What can hang from each mark
Z_927: Z_126
Z_52: Z_453
Z_336: Z_64 Z_247 Z_453
Z_126: Z_336 Z_927
Z_453: Z_64 Z_247 Z_336
Z_64: Z_336 Z_453
Z_247: Z_336 Z_453

Each row was made from one small tree. The marks that hang from a mark follow it in brackets, in the order of their numbers. Every link used is in the known rows. Write each row's tree.
Known rows
Z_453[Z_336]: [-0.336 -0.604  0.865 -1.099  0.746  0.505 -0.064 -0.439 -2.020 -1.664
  1.355  1.243  0.682  0.290 -1.404 -0.179  0.586 -0.423 -1.256]
Z_126[Z_336[Z_247 Z_453] Z_927]: [-2.287  0.698 -2.308 -2.390  2.108 -0.370 -1.600 -1.107 -0.489 -2.606
  5.179  0.793 -0.736 -0.697 -0.271 -0.440  3.004  0.645 -0.806]
Z_52[Z_453[Z_247 Z_336]]: [-1.830  0.543 -1.292 -1.802  0.162  0.080 -0.398 -0.996 -3.209 -3.774
  1.431  3.688  0.810  1.994 -1.101  0.112  1.506 -0.655 -0.582]
Z_64[Z_336 Z_453]: [ 0.602  1.795  0.968 -0.114  2.031  0.676  1.312  0.457  1.303 -2.267
  1.000 -0.017  1.340  1.189  1.198  0.397  0.521 -0.636 -1.467]
Z_64[Z_336]: [ 0.475  0.454  1.389 -0.468  2.091 -0.162  1.045 -0.404  0.025 -0.976
  1.799  0.168 -0.208  0.360  0.295 -0.351  0.532 -0.778 -1.228]
Z_126[Z_336[Z_64]]: [-0.900  0.388 -1.175  0.933  1.316 -0.502  0.068 -2.093  0.330 -3.020
  1.897  1.528 -0.944 -0.449  0.827 -0.113  0.119  0.344 -0.541]
Z_64[Z_453]: [ 0.350  0.736 -0.199  0.146  0.885  0.827  0.470  0.382  1.123 -2.197
  0.231  0.204  1.845  1.374  0.761  0.248  0.672 -0.412 -1.260]
Z_247[Z_336[Z_64]]: [-0.603 -1.605  0.235 -1.072  1.861  0.233  0.903 -0.557  1.425 -3.286
  1.977  3.098  0.699 -0.467  0.944 -0.905 -0.416 -0.511  0.209]
Z_52[Z_453[Z_336[Z_64]]]: [-2.182 -0.820 -0.561 -2.026  0.637 -0.612  0.238 -0.220 -1.397 -4.285
  0.530  3.804  0.738  0.083  0.676 -0.325  0.388 -0.075 -0.407]
Z_247[Z_336]: [-0.096 -1.101 -0.043 -1.801  1.919  0.223  0.661 -0.014  1.035 -2.148
  2.461  1.331  1.046  0.581 -0.813 -0.479 -0.082 -0.606 -0.851]
Z_336[Z_247[Z_453]]: [-0.195 -1.395 -0.502 -0.336  2.374  1.241 -1.051  0.513 -1.973 -2.325
  2.086  0.501  0.920  1.916  0.616 -0.372  1.257 -0.296 -0.479]
Z_336[Z_453]: [-0.562  0.018 -0.522 -1.263  2.637 -0.147  0.301  0.824 -0.934 -1.712
  1.668  0.525  1.398 -0.428  0.271 -0.973  1.821 -0.407 -0.773]
Z_927[Z_126[Z_336[Z_64 Z_247[Z_453]]]]: [-1.362 -0.542 -1.749  0.540  2.399  0.233 -2.190 -3.059 -0.568 -6.201
  2.793  1.530  0.002  0.202  1.827 -0.010  0.894 -0.776 -0.026]
Z_64[Z_336 Z_453[Z_247]]: [ 0.348  2.538  0.313  0.692  1.556  1.417  0.881 -0.942  0.167 -3.087
  1.551  1.531  0.885  2.075  1.074  0.414  1.288 -1.018 -0.723]
Z_247[Z_336[Z_453[Z_64]]]: [-1.129  0.510 -1.158 -2.363  2.521  0.608  1.333  0.580  0.761 -2.997
  3.752  3.719  2.365  0.751 -0.899 -1.028  0.081 -0.463 -0.943]
Z_453[Z_64 Z_336]: [-0.588  0.240  0.371 -0.771 -0.031  1.106  0.606 -1.209 -1.378 -1.604
  2.038  3.420  0.881  1.342 -1.974 -0.467 -0.341 -0.384 -1.251]
Z_247[Z_336[Z_453]]: [-0.927 -0.257 -0.702 -2.790  3.350  0.237  0.607  1.389  0.387 -2.908
  3.221  1.506  2.130 -0.231 -0.468 -0.798  0.948 -0.599 -0.729]
Z_126[Z_336[Z_64] Z_927]: [-1.649  0.513 -0.860 -0.762  1.493 -1.454  0.058 -3.574  1.247 -2.607
  3.142  2.137 -1.968 -0.718  0.424 -0.391  1.233  1.191 -1.379]
Z_126[Z_336 Z_927]: [-1.130  1.171 -1.075 -1.448  1.430 -1.485 -0.138 -3.116  0.723 -1.460
  3.528  0.408 -1.632  0.370 -1.138  0.192  1.556  1.204 -2.541]
Z_52[Z_453[Z_64 Z_336[Z_247]]]: [-2.196 -0.513 -1.679 -2.360 -1.103  0.973 -0.834  0.336 -1.993 -3.320
  2.422  4.662  1.027  1.975 -0.755 -0.059  0.273 -0.745 -0.023]

Write each row's tree
[-1.064 -1.336  0.145 -1.335  4.086  0.381  1.189 -0.133  0.408 -4.504
  2.253  2.852  1.528  1.165  1.216 -0.779 -0.349  0.293 -0.868]
Z_247[Z_336[Z_64] Z_453]
[-0.812  0.104 -2.000 -0.127  2.352  0.226 -2.510 -2.500 -1.143 -4.984
  3.260 -0.054  0.453  1.248  0.159  0.521  1.231 -0.961 -1.083]
Z_927[Z_126[Z_336[Z_247[Z_453]]]]
[-1.314  2.299 -2.723 -0.106  2.324  0.204 -0.456 -1.455 -2.134 -3.336
  3.658  1.436  0.192  0.594 -0.622 -0.089  2.258 -0.061 -0.770]
Z_126[Z_336[Z_453[Z_247]]]
[-1.370 -1.795 -0.832 -0.299  1.860  1.026 -0.873  0.876 -0.952 -3.194
  2.069  2.324  0.746 -1.659  2.473 -1.629  1.888 -0.920  2.015]
Z_336[Z_64 Z_247 Z_453]
[-2.853  1.900 -2.139 -0.952  2.579 -0.842 -0.184 -3.642 -0.741 -4.157
  4.302  3.434 -1.260 -0.692  0.719 -1.003  3.093  1.004 -0.373]
Z_126[Z_336[Z_64 Z_453[Z_247]] Z_927]
[-0.842 -0.894 -0.356 -0.119  1.472  0.927  0.577 -1.887  0.183 -3.851
  2.597  4.520  0.194  0.461  0.699 -0.971  0.340 -0.792  1.064]
Z_453[Z_247[Z_336[Z_64]]]
[-0.961 -2.045 -0.312  0.362  2.279  1.211 -0.617 -0.048 -1.485 -3.475
  1.514  2.188  0.604  0.784  2.324 -1.007  0.902 -0.130  0.703]
Z_336[Z_64 Z_247[Z_453]]
[-0.869  1.709 -0.550 -1.666  1.246 -0.853  1.728 -0.281  0.525 -2.527
  1.815  3.422  0.339  2.124  0.361 -0.042 -0.148 -0.495 -1.718]
Z_52[Z_453[Z_64[Z_336]]]
[-1.563 -0.912 -0.520 -2.144  3.466  0.100  1.007  0.819  0.797 -4.038
  2.693  3.029  1.785 -1.256  1.346 -1.481  0.564 -0.447  0.393]
Z_247[Z_336[Z_64 Z_453]]
[-0.811 -0.909 -0.230 -0.738 -0.934  2.165 -0.830 -0.502 -2.057 -1.881
  2.936  3.792  0.639  1.196 -1.251 -0.641  0.080 -1.109  0.225]
Z_453[Z_64 Z_336[Z_247]]
[-0.796  0.215 -0.853  0.663  1.111 -1.093 -1.019 -4.148  1.262 -4.708
  1.707  1.512 -0.635 -1.238  0.861  0.002  0.352 -1.069 -0.375]
Z_927[Z_126[Z_336[Z_64]]]
[-0.924  2.207 -1.956  1.769  0.554  0.586 -1.262 -4.563  1.224 -6.710
  1.464  2.720  0.545  0.508  1.646  0.623  1.091 -1.293  0.021]
Z_927[Z_126[Z_336[Z_64[Z_453[Z_247]]]]]
[-0.399  0.695 -0.508  1.729  0.648  1.442  0.401 -1.572  0.403 -4.036
  0.174  3.323  1.143  1.029  2.279 -0.399  1.123 -0.621  0.777]
Z_336[Z_64[Z_453[Z_247]]]
[-1.369  2.492 -2.595 -0.573  1.949  0.001  0.528 -0.819 -0.471 -2.763
  3.670  2.229  0.727  0.799 -0.777 -0.233  0.621  0.463 -1.893]
Z_126[Z_336[Z_453[Z_64]]]
[-2.080  1.839 -1.915 -2.527  2.871 -1.453 -0.133 -1.806  0.022 -2.359
  4.279  0.350 -0.399 -0.550 -0.817 -0.407  2.629  1.234 -2.469]
Z_126[Z_336[Z_453] Z_927]
[-0.975  1.029 -2.298  0.150  1.408  0.707 -1.827 -3.177 -0.504 -5.001
  3.831  2.068  0.519  2.244 -0.328  0.323  0.331 -0.951 -1.192]
Z_927[Z_126[Z_336[Z_247[Z_453[Z_64]]]]]
[-2.151  2.654 -2.420 -1.653  2.428 -0.775 -0.389 -3.191 -1.196 -2.968
  4.833  1.984 -0.767  0.355 -0.911 -0.422  3.426  0.809 -1.532]
Z_126[Z_336[Z_453[Z_247]] Z_927]
[-2.108 -0.636 -1.885 -1.829  1.199 -0.163  0.623 -1.100  0.212 -5.456
  1.992  5.455  0.571  1.177  1.069 -0.557  0.523 -0.469  0.843]
Z_52[Z_453[Z_247[Z_336[Z_64]]]]
[-1.280 -0.014 -1.680 -1.391  0.529 -0.299 -1.538 -2.649  0.201 -1.676
  4.389  0.845 -1.851  0.176 -0.629  0.029  2.011  0.472 -1.024]
Z_126[Z_336[Z_247] Z_927]
[-2.060  1.372 -1.686 -1.627 -0.726  0.613  0.302 -1.635 -2.680 -3.718
  2.117  6.013  0.811  2.926 -1.510  0.039  0.631 -0.469 -0.812]
Z_52[Z_453[Z_64 Z_247 Z_336]]
[-2.020 -0.642 -1.422 -0.621  0.652 -0.408 -1.267 -3.245  0.647 -2.901
  3.977  2.387 -2.242 -0.849  1.014 -0.550  1.666  0.608  0.100]
Z_126[Z_336[Z_64 Z_247] Z_927]
[-1.383  3.024 -2.961  0.165  1.366  0.056 -1.019 -4.278 -0.722 -5.158
  4.152  3.709  0.780  0.722 -1.099 -0.163  1.592 -1.409 -0.662]
Z_927[Z_126[Z_336[Z_453[Z_64 Z_247]]]]
[ 0.224  1.938  0.493  0.879  0.830  0.979  1.227 -2.705 -0.618 -1.707
  2.943  4.079 -0.406  2.191 -0.318 -0.572  0.449 -1.031 -0.330]
Z_453[Z_64[Z_336] Z_247]
